Known rows, with every step that occurs
zifi muba sitan pusuz fusi nofam zodaz: [ 19.0  12.2  16.3 -16.9  -9.6  20.8   4.8 -14.6 -28.8   9.1  30.5 -17.0
   5.0  13.9  -7.5   7.8  30.5  25.3 -21.4  26.0  11.1  30.7   8.8]
nofam zodaz vinod zifi muba: [-36.2  25.1 -55.3  -1.6  14.4   3.1  18.3  10.4   9.3 -15.0 -14.3  13.1
 -10.3 -16.5 -21.3  -4.3 -26.9  -7.1   0.7 -46.4  17.2   8.3  26.0]
nofam zodaz: [  6.6 -12.4  -5.1  31.9  17.7 -16.8   5.7  24.3  24.6   1.2 -40.8  -9.5
  37.3 -21.9  -6.8 -10.2 -11.9 -16.9  28.2 -36.4  -0.8  -4.8  13.2]
vinod zifi: [ -8.9  -3.9  -7.6   6.1   2.0   1.8 -10.6   0.0  11.9   8.2 -36.2 -15.4
   6.4 -38.5 -16.5 -12.3 -19.5   7.5  41.7 -49.7 -10.7 -28.2  -7.3]
vinod zifi muba sitan pusuz fusi nofam zodaz: [  3.2  21.4   0.7 -49.9 -21.3  36.0   7.1 -37.3 -43.1  20.7  33.0 -10.6
 -21.5  18.9 -24.5  -4.1  29.0  40.9  -5.9  29.3  18.9  26.3   4.2]
zifi muba sitan pusuz fusi nofam zodaz vinod: [  6.2  10.5  -3.4  -6.4  -8.8  10.3   5.2   0.8 -15.1  -9.2  32.4   5.4
 -12.7  23.8  -0.4   0.9  18.6   8.1 -47.9  13.2   9.2  24.4  12.9]
nofam zodaz pusuz: [-18.6  -7.7  -9.8  60.2  -1.1  -8.4  -8.6  19.9  44.4  -1.0 -36.9  -3.8
  23.2 -13.2  -3.9  -2.3 -18.3 -25.8  12.0  -5.1   0.7 -32.1   4.9]
sitan pusuz fusi nofam zodaz vinod zifi: [  7.5 -12.7   5.6 -26.7 -13.8  11.7 -18.0  -1.2   8.1  15.6 -13.1   7.2
 -27.0  -6.3 -36.7 -21.6  -4.8   8.4 -14.2   9.2   5.5  -6.3 -34.0]
muba sitan pusuz fusi nofam: [ 36.8 -18.5  50.9   1.9 -19.7   9.6 -19.9 -12.4 -11.8  16.1   9.6 -24.8
   8.0   3.8   3.2  -9.0  25.9  17.5  -6.2   7.9 -17.5 -12.3 -19.2]
fusi nofam zodaz: [ 15.7 -20.5   3.8  19.0  13.2  -7.1  -5.7   0.8  24.9  31.1 -22.5 -13.1
  28.1 -45.9 -23.8  -8.6 -21.6 -25.7  18.6 -32.3  -5.3   0.7  24.6]
muba sitan pusuz zodaz nofam: [ 17.9 -29.8  39.2  13.7 -12.8 -34.7  14.1  18.3   7.1   5.5  -2.2   8.8
  33.4  34.7  59.5  13.2   0.0 -38.6  23.7  46.4 -19.6  -4.4  -0.6]
pusuz sitan muba: [  7.3 -16.8  15.3  -3.0  15.2  -4.6  -0.2   6.0   2.9  -6.5  -2.8  -3.5
  23.4 -29.8  17.7 -14.2  11.5   1.4  26.1  10.7  -9.1 -17.9 -19.5]
zifi muba sitan pusuz fusi: [ 10.4  16.3  11.8   6.0  -3.9  13.3  -3.7   2.9 -31.6 -29.5  15.4 -22.7
   9.0  22.6  12.0  12.3  37.9  35.6 -10.9   5.4  -5.2   3.0 -15.0]
keme zodaz vinod zifi muba sitan: [-47.6  23.8 -44.4  -9.1  12.1  -1.8  14.7 -15.5 -13.1   8.9   0.5  30.1
  -2.3   2.3   9.8 -12.6 -16.0 -16.7  -7.4 -53.1   5.0  -1.4  45.9]
pusuz fusi nofam zodaz vinod zifi muba: [-21.3  28.1 -28.7 -28.7 -11.6  25.6   5.5 -14.2  -8.7  -1.3   9.3   3.5
 -22.2 -32.4 -49.1   0.2  -4.0   8.9 -32.8 -24.0  30.6  15.8   8.5]
sitan muba: [ 10.8 -14.5  13.9  15.3  26.7  -9.8 -28.3  16.2  31.7  -8.7 -28.4   4.2
  23.6 -35.0   9.3   0.2  -9.0 -27.9  34.3 -16.7 -29.4 -18.9 -15.2]
zifi muba sitan pusuz zodaz: [ 19.3   9.9   6.9   7.7  33.1 -17.3  13.4   2.0 -18.5 -12.3  26.0  -3.4
   9.1  26.5  36.2  29.5   8.9  10.5  11.8  11.9  -8.8  30.6  13.6]
muba sitan pusuz fusi nofam zodaz vinod zifi: [  2.7 -16.2  10.2 -30.1 -34.0   9.7   4.9 -16.8 -12.3  25.0  10.6   5.6
 -31.0  34.3 -10.2 -33.3   5.2   5.0 -20.3  14.2  -0.1  -1.9  -5.4]
fusi nofam zodaz vinod zifi: [-12.5 -14.4 -21.2  -4.2   1.2  -2.2  -2.2  -4.8  25.6  29.8 -24.2  12.4
  -9.7 -37.0 -32.8 -26.5 -40.4 -26.5   7.4 -39.6  -0.3  -7.9  23.5]
muba sitan pusuz zodaz vinod: [ 17.2 -29.6  13.2  25.6  19.5 -42.0   7.5  21.9  14.2  -8.9  -1.9  15.7
   2.6  39.9  44.4  -1.7 -12.2 -23.5  -2.7  -5.3 -21.1   5.1   3.4]
pusuz fusi: [ 15.5  -6.6  20.4  24.0  -2.7  -2.3 -11.7  21.9  10.6 -17.4 -33.0 -28.5
  27.6 -28.5 -17.4   1.3  20.6  13.8   6.7 -38.3   1.0 -23.6 -26.6]

Rows
[ -3.4  21.4 -17.3 -35.4  -4.2  26.8 -15.1  -8.3 -10.5  -3.1   8.7   8.4
 -34.5 -12.9 -39.3   5.5   1.4  23.5 -26.8  14.8  18.2  16.9 -18.6] => sitan pusuz fusi nofam zodaz vinod zifi muba
[ -8.5   8.2   5.6 -31.1 -16.9  -3.9  18.6 -10.3 -24.4   3.8  25.6  13.3
  -0.5  30.0  36.7  27.8  -1.2  -9.0  21.8  51.4  -0.7  13.0  10.5] => vinod zifi muba sitan pusuz zodaz nofam
[  3.4  -4.0  30.6  40.9 -27.5  18.5 -39.7  -6.8  29.5   3.0 -15.3 -25.4
   9.0 -44.7 -27.6  11.3   4.8  -1.9 -17.1   4.4   0.2 -40.6 -25.9] => zodaz pusuz fusi nofam
[ 20.7  -9.1  21.9   6.1  -7.8   6.2  -3.4  -3.6   9.4  20.8 -14.1 -21.5
  23.2 -34.3 -38.1  -8.8  13.1  -2.2  -0.8 -18.7  14.6  -0.2  -0.6] => pusuz fusi nofam zodaz
[-17.0  25.9 -11.6 -21.9 -16.5  15.9  -1.8  -6.6 -28.9 -31.3  20.0   2.5
 -32.2  32.6   4.6  -2.1  22.4  31.6 -26.3  -6.3   2.8  -1.5 -15.8] => zodaz vinod zifi muba sitan pusuz fusi
[  5.1   4.3  -9.3  15.1  31.1 -25.3  10.1  15.4  -5.8 -27.2  22.2  15.3
  -1.8  33.9  43.1  24.8  -3.2  -7.6 -13.3  -4.2 -12.5  30.4  15.8] => zifi muba sitan pusuz zodaz vinod
[-24.4  24.9 -34.8 -17.7   7.8 -13.7  35.4 -11.7 -15.3 -13.2  26.7  16.1
 -15.0  21.2  13.3   4.7 -14.2  -6.7  -5.7 -30.4   5.3  21.5  42.1] => pusuz zodaz vinod zifi muba sitan
[ 24.5 -27.4  34.9  19.9   7.8 -35.2 -11.5  31.9  24.8  -1.1 -25.5   6.0
  32.4  -4.2  34.6  26.5 -14.0 -35.6  26.9  39.4 -18.8 -11.2 -28.0] => sitan pusuz zodaz nofam
[-10.1   2.3   6.7  42.7 -20.0   2.7  -3.2  17.2  25.2 -14.1 -29.1 -14.8
  19.4  -0.7 -18.3   1.1  15.6  -6.4  -8.3   8.7  19.9 -28.5 -20.6] => nofam zodaz pusuz fusi
[-16.9  -9.1   9.2  24.7  -4.3   4.6 -13.1   0.3  21.4 -13.2  -3.3   4.7
  13.4 -20.6  17.8  -3.5   5.4  -7.5  11.6  43.1  -4.1 -41.6 -30.6] => zodaz pusuz sitan muba
[-23.3  25.3 -25.4  -8.4  -2.6  20.3  13.3 -21.1 -22.5  -3.4  11.6 -12.1
  -0.2  -1.7   0.7  -1.8  -3.2  16.9  24.8 -40.4  -3.5   0.3  36.8] => vinod zifi muba sitan
[  4.9  15.4  -4.5 -33.0  17.8   1.2  13.6 -21.6 -32.2  -1.0  24.2   1.2
 -15.0  32.0  16.6  20.0   8.2  23.6  22.3  16.7   0.8  27.0  12.1] => vinod zifi muba sitan pusuz zodaz
[-11.6 -19.3   1.5  30.1 -20.8   8.8   7.2 -13.4  12.4  29.1   0.6 -14.3
  16.2 -34.6 -11.1  -9.9  -5.4   1.1  -0.4  30.1  16.8 -21.7   5.5] => fusi nofam zodaz pusuz sitan
[ -5.3  15.8  -3.0 -32.0 -24.0  27.8 -13.7 -26.2 -24.3  -2.4  33.7   0.5
 -38.0   5.9 -12.6  -4.1   9.5  25.1 -30.7   1.8  -2.9   3.1  -5.5] => zodaz vinod zifi muba sitan pusuz fusi nofam
[ 38.5 -21.1  26.0  19.7  38.2 -27.1 -16.7  24.0  19.1   0.9 -24.7  -7.0
  17.4  -5.4  13.0  21.9  -4.5  -3.5  26.2   6.0 -16.2   3.8 -28.7] => sitan pusuz zodaz
[-20.4  22.1 -23.0 -29.3 -17.0  12.5  20.3  -1.5 -30.3 -20.3  17.6  10.9
 -28.9  57.3  -1.2  -8.9  20.2  21.6 -24.0   7.5  16.8  15.3  -0.7] => nofam zodaz vinod zifi muba sitan pusuz fusi
[ -5.2  17.6 -27.9 -13.4  37.8  -9.9  -7.9   8.6   1.5 -22.2   0.3  19.7
 -28.4  -3.2   0.5  26.4 -21.4   8.3   3.9  -1.6   0.3  16.7 -19.6] => sitan pusuz zodaz vinod zifi muba
[ 21.3 -26.5   8.7  29.3  40.0 -40.3 -16.7  38.3  29.4 -17.8 -25.3  14.8
   2.1   1.1  21.1  11.6 -24.5 -19.4   5.9  -7.0 -19.7  -1.7 -28.9] => sitan pusuz zodaz vinod
[-23.2  25.1 -23.8 -36.7 -29.7  23.6  26.4 -29.0 -24.4   8.4  36.1   4.7
 -26.6   9.5 -23.1 -14.5  11.7   7.6 -34.3 -18.4  24.2  20.7  37.6] => pusuz fusi nofam zodaz vinod zifi muba sitan
[-10.7 -15.4  11.5   5.8  -8.6  12.9  -5.0 -15.3  19.8  26.8  12.0  11.5
   7.1 -29.2  -2.8 -13.0  -0.2 -19.4   1.4  68.2   6.7 -13.2  -4.6] => fusi nofam zodaz pusuz sitan muba
[  0.0 -19.0  -0.4 -11.2   7.5 -25.8  10.5   1.3  -3.7   4.6  -1.1  20.3
 -20.5  46.3  30.0 -13.1 -15.3 -10.2   9.8   2.5 -19.9   2.5  -3.7] => muba sitan pusuz zodaz vinod zifi
